Each row was made from one small tree. The marks that hang from a mark follow it in brackets, in the order of their numbers. Every link used is in the known rows. Write each row's tree.
Known rows:
q967{q487}: [-24  -1 -11   8 -16  15  29  -6 -13  26   9   2  -3  36  -7  -4  14   4
  -1  18  19]
q509{q733{q487{q134{q109{q967} q740}}}}: [  5  -1  -4   2  -1   9   7 -11   2 -15  11  19   5  -5   4  -2 -16  -3
   7 -24  -6]
q944{q109{q733 q967} q487{q134} q509 q740}: [-13   5  18 -20  26 -28   1  29  -4 -13  13  30 -41   8 -21  35  20  59
 -18  12   8]
q967{q109 q509{q733{q487{q134}}}}: [ 23  36   5  23 -12  -1 -29   1  24   4  14   9  -4   1   0  -3  -7 -12
  15  -7   4]
q134{q109 q740}: [  5 -15  -7  -5   1  -3   8 -13  -8  11  -9  -2 -13  -3   0  -2 -22  -6
  -3   2  -2]
q944{q509{q733{q487}} q740}: [ 21  31  30   7   8  -3  21 -19 -47  -8   6  34 -37   4 -32  24  -1  27
  12 -13   4]
q487{q134{q109} q733}: [-19  12   2  -5  21 -27  -3   6   2 -32 -31 -16   3   3  19 -46 -26  11
 -11 -11 -14]
q509{q733{q487{q134}}}: [  0  19   9   9  -1  16  17 -10  -8 -15   8  23   5   9  -4  -5 -18   3
  17 -18  10]
q967{q109 q487{q134{q740} q733} q509}: [-11  23 -11  21 -10   7 -23  -8  43   9  -7 -31   5   5  15 -42   7   1
 -25  25   4]
q134{q109 q509{q733} q740}: [ 12 -13  -8  -1   9  12   6 -16 -16   3  -5   7   5 -22  -6  12 -12 -16
   8  -8  -8]
q944{q487 q740}: [-44  -8  18  -2   3   3  31  -3 -42  11   7  26 -37   5 -29   5  -7  33
  -8  17  27]
q733{q487}: [  8   6   7   6 -12  10  17  -2  -4   2   2   4  -3  12 -10  -7 -12  -4
  12   2   3]
q487{q733}: [-11  11  14   5   2  -4   1  -4  -7 -13 -22  -8  -3  15   2 -21  -9  16
   4  17  -7]
q944{q109{q733} q487 q740}: [-23 -10  24  -7   9  -6  12  21 -18  12   5  33 -18   7 -24  38   6  38
  -7  23  31]
q944{q109{q967} q487{q134} q509 q740}: [-12   6   7 -19  28 -28  12  32   0 -16  16  35 -53  11 -28  17   5  62
 -23  15  -7]
q134{q109{q967{q509{q733{q487}}}}}: [ 16   0  -8   3  -7 -34 -20   9  -6   3  12  11   0   0   6  12   4 -12
  15 -21 -21]
q109{q733 q967{q487{q134}}}: [-25 -13  -9  -7 -14   5   2   6   0   9  14  -5  14  25  15  10  36   4
  -4   5   9]
q109{q967{q509{q733{q487{q134}}}}}: [  7  14   0   5  -9  -9 -16   6   1  -9  22  12   7   5   3   4   7   1
  13  -7 -19]
q134{q109{q967} q509 q740}: [ 13 -33 -22 -13   5   0  -4   3   2   3  -2  -8  -1 -22   0   4   0 -17
  -6   2 -33]
q109{q733}: [ -5   4  20   0  -9   2   1  -4 -20  10  -3   1   4  20  -1  23   9   3
  18  10  23]
q134{q509{q733{q487}} q740}: [ 14  -4   4   8  -3  45  15 -23  -6  -3   4   8  11 -19 -16   6  -9 -11
  10   6  -2]

Which tree is each row?
[  9  -4  -7  -4   7  12  14  -2  10 -15  -8 -12  10 -19   0 -28 -25 -13
  -7 -13 -10] | q733{q487{q134{q109 q509 q740}}}
[ 12 -16   4  -1  -5   2   0 -18  -2  11 -11  -9   7 -12   7  11  -9 -13
   3  -8  14] | q134{q109{q733{q487}} q740}
[ 10   3  11   0 -13  -1 -26   1  13  -6  11 -13  23  -9  15  10  18  -4
   4   1  -5] | q109{q733{q487{q134{q740}}} q967{q509}}
[ -3 -34 -28  -7   2   5  -2  -1   8   5  -9 -19  10 -17   8 -10  14 -13
 -17   7 -30] | q134{q109{q967{q487{q733}}} q509 q740}
[-13  -6 -19   5 -10  36   0  -4  33  20   1 -19   8   6   7 -10  20 -13
 -18  17  23] | q967{q109{q733} q487{q134{q509 q740}}}
[ 16   5   5   9 -18  10 -15   5  25  16  -1   0 -10  12   1  11   6 -16
  13   5  16] | q967{q109{q733{q487}}}
[ 21 -12  -8   3   5  17   7 -16  -7  -1  -4   4  12 -29  -7   6 -14 -21
   8 -15  -8] | q134{q109 q509{q733{q487}} q740}
[ -2 -17 -18   1  -8 -15 -15  -8   8  11  -2 -18   5  -6  14  -9  11  -4
 -15   8 -20] | q134{q109{q967{q487{q733} q509}} q740}
[ 12   2   2   6 -12  21 -13  -3  35   6  -4  -7  -6   2   6  -3  -5 -12
   1   6  15] | q967{q109{q733{q487{q134{q740}}}}}
[ 22  28  13  16 -15  -8 -37   7  28  11   3 -12   4   0   7   1   7 -15
  11   4  13] | q967{q109{q733{q487{q134}}} q509}
[ 19 -19   1  -4   1  11  -2 -10  -4   5 -13 -17  19 -29   2  11  -1 -25
   3  -6   1] | q134{q109{q733{q487}} q509 q740}
[-22 -14 -24  -7  -6   9  14  13   5   2  15  -2   5  20   2 -11  22   2
 -10   8 -17] | q109{q967{q487{q134{q509}}}}
[ 37  25  17  -5  13  -6  -4  10  25 -11  -2   7 -11  13 -10  25   2  25
   2  12   6] | q944{q109{q733{q487{q134{q740}}}} q509}
[  6   3  14  -1 -16 -18 -31   9 -10  10  14  -4  11  10   9  32  32  -1
  17  11  -5] | q109{q733 q967{q509}}
[ -3  -9 -10   0 -12 -33 -22  10  -9  24   9  -8  11  12  16  23  33 -11
   5  -7  -1] | q134{q109{q733 q967{q487 q509}}}
[-44  -6   7  -8  23  -6  26   2 -41 -10   3  24 -21 -18 -19  -5 -14  24
 -12 -13  17] | q944{q487{q134{q109 q509{q733}}} q740}
[-10  -1  -3  -7  27  -2  -2  -5   9 -34 -35 -29  15 -25  15 -46 -24   3
 -20  -1 -22] | q487{q134{q109 q509 q740} q733}
[ 11 -20   0  -8   5   7  -4  -9 -11  10 -15 -15  14 -23   2  16   1 -20
   3   1   2] | q134{q109{q733} q509 q740}
[-10  15   3  -2  14  13  16   1 -12 -20   2   9   8   2  -6 -12 -14   3
   7  -6  -2] | q487{q134{q509{q733}}}
[  6   3   0   0   2  29  20  -7  11 -17  -3  -9  11 -13  -5 -27 -21  -6
  -5   1  -6] | q733{q487{q134{q509 q740}}}
[ -6  -5 -17   2  -6 -37 -18  11  -2  11   1 -11   4  11  14  -7  18  -4
  -4  -4 -21] | q134{q109{q967{q487{q733} q509}}}
[  6   5  -6  -3   8  -2  14  10   3 -17  -7  -7  10  -8   0 -26 -20 -14
   0 -20 -11] | q733{q487{q134{q109 q509}}}
[-26  -8 -14  -2  -4  11  21 -13  -2  14  -2 -14  11  13  10 -14   4   0
 -16   1  22] | q967{q487{q134{q109{q733} q740}}}
[  8  -4   6   0  -4 -20  -1   3 -13   7  -9  -1   6   4   7  13  -2 -14
  14 -18  11] | q134{q109{q733{q487}}}
[ 13   6   2   6  -7  14 -15   9  29   3  -4  -7   0   1   3  -1   3 -18
   7   1   9] | q967{q109{q733{q487{q134{q509}}}}}
[ -4   9  -8  -6   8 -30 -11  10  -5 -15   7   6   2   3  12 -10 -10   0
   3 -23 -16] | q487{q134{q109{q967{q509{q733}}}}}
